Known rows, with every way that one mark hangs from another
K[W]: [-10.0  -6.6  -2.7  -7.6   9.5   5.0   5.6   7.2  -7.7   1.0  12.8   1.4
 -12.5  -0.9 -15.7  21.9 -14.7   3.0   4.9]
N[E]: [  7.9  -8.9   2.5 -11.9   5.5 -11.6   0.1  24.4   3.3  -1.8 -13.7  14.2
  -6.1  13.0   5.4  -8.5  16.3  10.5  -9.9]
W[K[V]]: [ -1.6  -1.7   2.1  -7.5   3.3   1.2 -11.9  -6.8 -19.7  12.0  -0.9   8.2
 -37.9  10.0 -22.7  23.6  15.7 -14.2  -3.8]
V[K]: [ -6.4  -5.1  12.6 -13.1   2.0  -8.7  -4.8 -12.4  13.5  19.4  -0.7  -6.3
  -4.2  -4.2 -11.5   4.0  -9.7  -7.5  -8.3]
M[K]: [ -4.3 -18.3  -0.8   5.4  -3.3   9.0   1.4   2.8   0.4   2.1 -18.6  -9.8
   2.5  -4.2 -12.0 -15.1  -3.8  -0.2  -6.7]
J[K[C E V W]]: [ 17.2 -76.7  -3.0  10.3   7.9   1.3  17.6  30.2 -43.7  24.5  17.6  -3.6
 -39.4  -8.3 -16.3  -7.8 -45.9  -5.8 -10.9]
K[C E V W]: [ 12.2 -50.3  -4.2  32.3  16.8   2.4   9.6  33.7 -47.2  24.4  16.7  17.4
 -29.4 -17.2 -27.5   0.6 -40.6  -8.6  -6.9]
W[K]: [  2.6   9.9   7.9   0.9  -1.0  -3.8 -11.8  -7.1  -3.6   4.5  -6.3   4.0
 -15.0   4.3 -12.8  16.6  24.2  -7.7  -6.2]
K[C E[N] V W]: [ 15.4 -44.4   2.9  21.2  19.1  -6.7  12.1  68.9 -56.3  21.1   4.3  32.2
 -34.4  -9.4 -22.2 -13.7 -23.2  -0.6 -13.2]
V[K[C E W]]: [ 10.7 -39.6  14.6  27.4  13.0 -12.0   4.8  16.8 -12.1  34.5   6.0   6.6
  -7.9 -26.7 -27.1  -3.4 -36.0  -8.3 -16.6]
R[K[C E V W]]: [ 10.7 -49.7  -6.7  38.7  11.5   0.8  17.1  38.3 -77.0  47.9  18.7   5.4
 -33.0   7.5 -27.0  -0.8 -40.3 -25.7 -10.2]
J[K[C E]]: [ 30.4 -62.1   4.9  27.0  -5.6  -7.9  12.8  22.6 -21.1  16.7   0.4  -7.6
  -3.9 -14.7   7.4 -33.4 -23.4  -2.4 -17.7]
W[K[E]]: [ 20.0  -3.5  16.0  17.3  -4.2  -8.6  -8.9   4.7 -22.2  16.0  -3.3  13.0
  -1.3  -5.5 -12.4  -1.5  24.4 -14.0 -14.2]
C[K[E[N] V W]]: [  4.9  -6.7  -1.1  22.8  18.3  -2.2  -0.8  28.8 -60.1  14.8  15.0  12.4
 -25.2  17.6 -32.5 -10.7   7.7  -1.9  -8.1]
K[V]: [ -5.7 -10.3  -6.5 -12.0   5.6   5.1  -0.2   0.2 -18.0   7.5   6.5   3.1
 -26.0   7.8 -10.0   8.2  -9.9  -6.0   1.8]
W[K[C E[N] V]]: [ 26.2 -26.5  12.8  27.4   5.9 -14.7  -5.1  46.7 -47.4  21.5 -14.1  33.3
 -34.3  -3.4 -19.4 -15.8  16.0 -11.1 -22.8]
C[K]: [ -3.4  17.7  -8.2  35.4   6.3   2.2 -10.8 -21.8 -10.2  -1.7   2.7 -14.0
   0.8  13.2 -14.1  -8.2  13.4   1.6  -0.8]
R[K[C V W]]: [ -8.8 -36.3 -14.3  24.2  14.5   5.5  13.7  25.2 -59.7  36.5  13.9  -3.2
 -46.9  16.7 -28.4  17.2 -40.3 -19.2  -2.2]
R[K[C E V]]: [ 20.7 -42.8  -4.3  45.6   2.4  -3.8  12.4  31.4 -70.2  46.3   5.3   4.7
 -21.8   7.4 -12.8 -21.8 -26.9 -28.6 -15.1]
V[K[E[N] W]]: [  7.6 -17.0  24.6 -14.7   8.9 -18.9   5.5  39.7 -19.1  27.8   5.6  16.0
  -8.1  -6.7 -20.1  -6.2  -7.0  -4.2 -17.4]

Rows
[ 26.5   2.3  22.3   4.4  -3.0 -16.3  -5.0  36.6 -30.3  11.6 -13.1  26.5
  -6.0   2.4  -6.8 -13.1  39.2  -7.2 -19.4] : W[K[E[N]]]
[  4.5 -31.2  -2.8   6.2   6.7   2.7  16.0  27.6 -78.7  45.5  24.7   2.2
 -27.4  19.7 -24.2   6.6 -25.2 -29.5  -4.6] : R[K[E V W]]
[-10.4 -29.2   6.8  13.6  15.7  -7.2   0.8   4.0   7.1  23.5   3.4  -2.6
 -21.5 -17.2 -29.3  15.0 -35.3  -2.6  -8.9] : V[K[C W]]
[ -9.3 -37.1 -12.5  18.0  20.3   7.2   6.2  19.8 -26.5  12.0  11.4   8.3
 -44.4  -6.5 -29.4  19.7 -40.7  -1.2   1.3] : K[C V W]
[ 10.2   2.7   4.5  32.3  13.6  -7.2   0.1  28.4 -42.9   7.0   9.6   9.6
  -1.6  11.7 -22.8 -18.0  16.7   3.7  -9.6] : C[K[E[N] W]]
[ 19.2  10.3   6.9  38.4   4.7 -11.0  -4.5  22.4 -37.9   5.8  -2.7   9.5
  10.0  12.5  -9.0 -38.7  29.5   1.7 -14.1] : C[K[E[N]]]
[ 20.4  -8.2  16.5  -4.2   0.6 -12.0  -6.0  36.9 -47.1  18.7  -6.6  29.7
 -29.1  10.1 -16.7  -7.1  30.8 -13.6 -18.0] : W[K[E[N] V]]
[  0.5  -9.8  -7.8  35.3  17.0   6.5  -3.4  -1.6 -52.9  17.9  25.0  -1.5
 -20.7   9.9 -37.3   0.3  -7.0  -9.4  -2.5] : C[K[E V W]]
[  5.1 -38.5   4.8  14.3   1.4   7.9   9.2  23.3 -24.1  14.8  -3.8  -1.0
   4.6 -13.9 -24.7 -11.1 -16.7  -3.5  -9.3] : M[K[E W]]
[  9.5 -25.2   7.8 -14.7  12.9  -4.4  10.9  58.2 -56.6  17.4  12.6  29.2
 -28.7   5.9 -20.1  -3.7  -6.4  -4.6  -8.1] : K[E[N] V W]
[ -3.3 -25.5  -9.0  35.2  10.3   1.1  14.5  24.4 -39.9  29.4   8.3  -6.0
 -23.7   9.6 -18.9   9.3 -30.1 -12.5  -4.3] : R[K[C W]]
[ 13.3 -34.5  21.7  16.4  13.6 -20.2   7.6  47.6 -19.6  31.1  -2.5  19.4
 -12.8 -19.5 -22.0 -14.9 -19.8  -1.8 -22.4] : V[K[C E[N] W]]
[  3.8 -18.9  -2.0  24.4   8.4  -0.7 -10.8   2.0 -20.4  13.5  -8.7  10.5
 -42.6  -1.5 -24.9  14.2   1.0 -11.0  -9.2] : W[K[C V]]
[ 17.4 -13.8   9.7   6.6   0.3  -3.8  -8.3   6.8 -40.0  23.5   2.1  16.0
 -23.6   2.6 -22.1   5.2  15.4 -20.7 -11.7] : W[K[E V]]
[  5.0 -33.3   0.6  -2.3  11.5   4.1   8.6  22.9 -47.5  21.8  24.1  13.0
 -23.0  -2.5 -24.7  10.4 -24.1 -11.8  -1.7] : K[E V W]
[ -3.8 -46.1 -10.5  28.7   6.8  10.5   2.2  13.7 -14.9  10.2 -19.6  -2.5
 -25.8  -8.3 -23.9 -15.5 -26.3  -3.2  -9.9] : M[K[C V]]
[  5.1 -22.8  18.6  -4.1   7.3 -10.0   2.8   8.8 -12.7  33.0  13.8   2.0
  -2.9 -14.7 -25.3   6.2 -22.2 -11.6 -11.7] : V[K[E W]]
[ 19.8 -18.5   9.3  -6.4   3.0  -9.0   6.1  51.0 -50.1  16.5   0.3  27.1
 -16.1   5.9  -3.8 -25.8   6.7  -5.6 -12.9] : K[E[N] V]
[ 14.8  -0.1   1.1  28.9   9.7  -6.2  -4.8  22.9 -52.8  12.8   2.2  12.0
 -13.7  18.4 -18.3 -29.9  20.5  -4.3 -12.7] : C[K[E[N] V]]
[ 12.5 -61.6   1.2 -22.2   2.2   3.9  17.1  20.7 -44.9  23.7  24.9  -6.8
 -33.8   6.0 -13.3   3.2 -30.1  -8.1  -6.2] : J[K[E V W]]
[ 18.6 -35.0  16.5  34.6   3.9 -16.2  -0.8  10.3  -4.2  32.9  -4.8   5.9
   2.9 -26.9 -12.8 -24.3 -22.9 -11.4 -21.2] : V[K[C E]]
[ 13.6 -14.6   9.8   5.8   3.1 -10.3  19.2  57.9 -70.2  34.3   9.6  12.0
  -9.7  21.1 -10.5 -12.5  -0.5 -15.9 -12.7] : R[K[E[N] W]]
[ 21.3 -33.7  10.4  32.4  12.1 -12.3  12.7  68.6 -37.8  11.7  -1.0  29.0
  -8.8 -16.2 -12.2 -22.1 -13.7   6.7 -15.7] : K[C E[N] W]
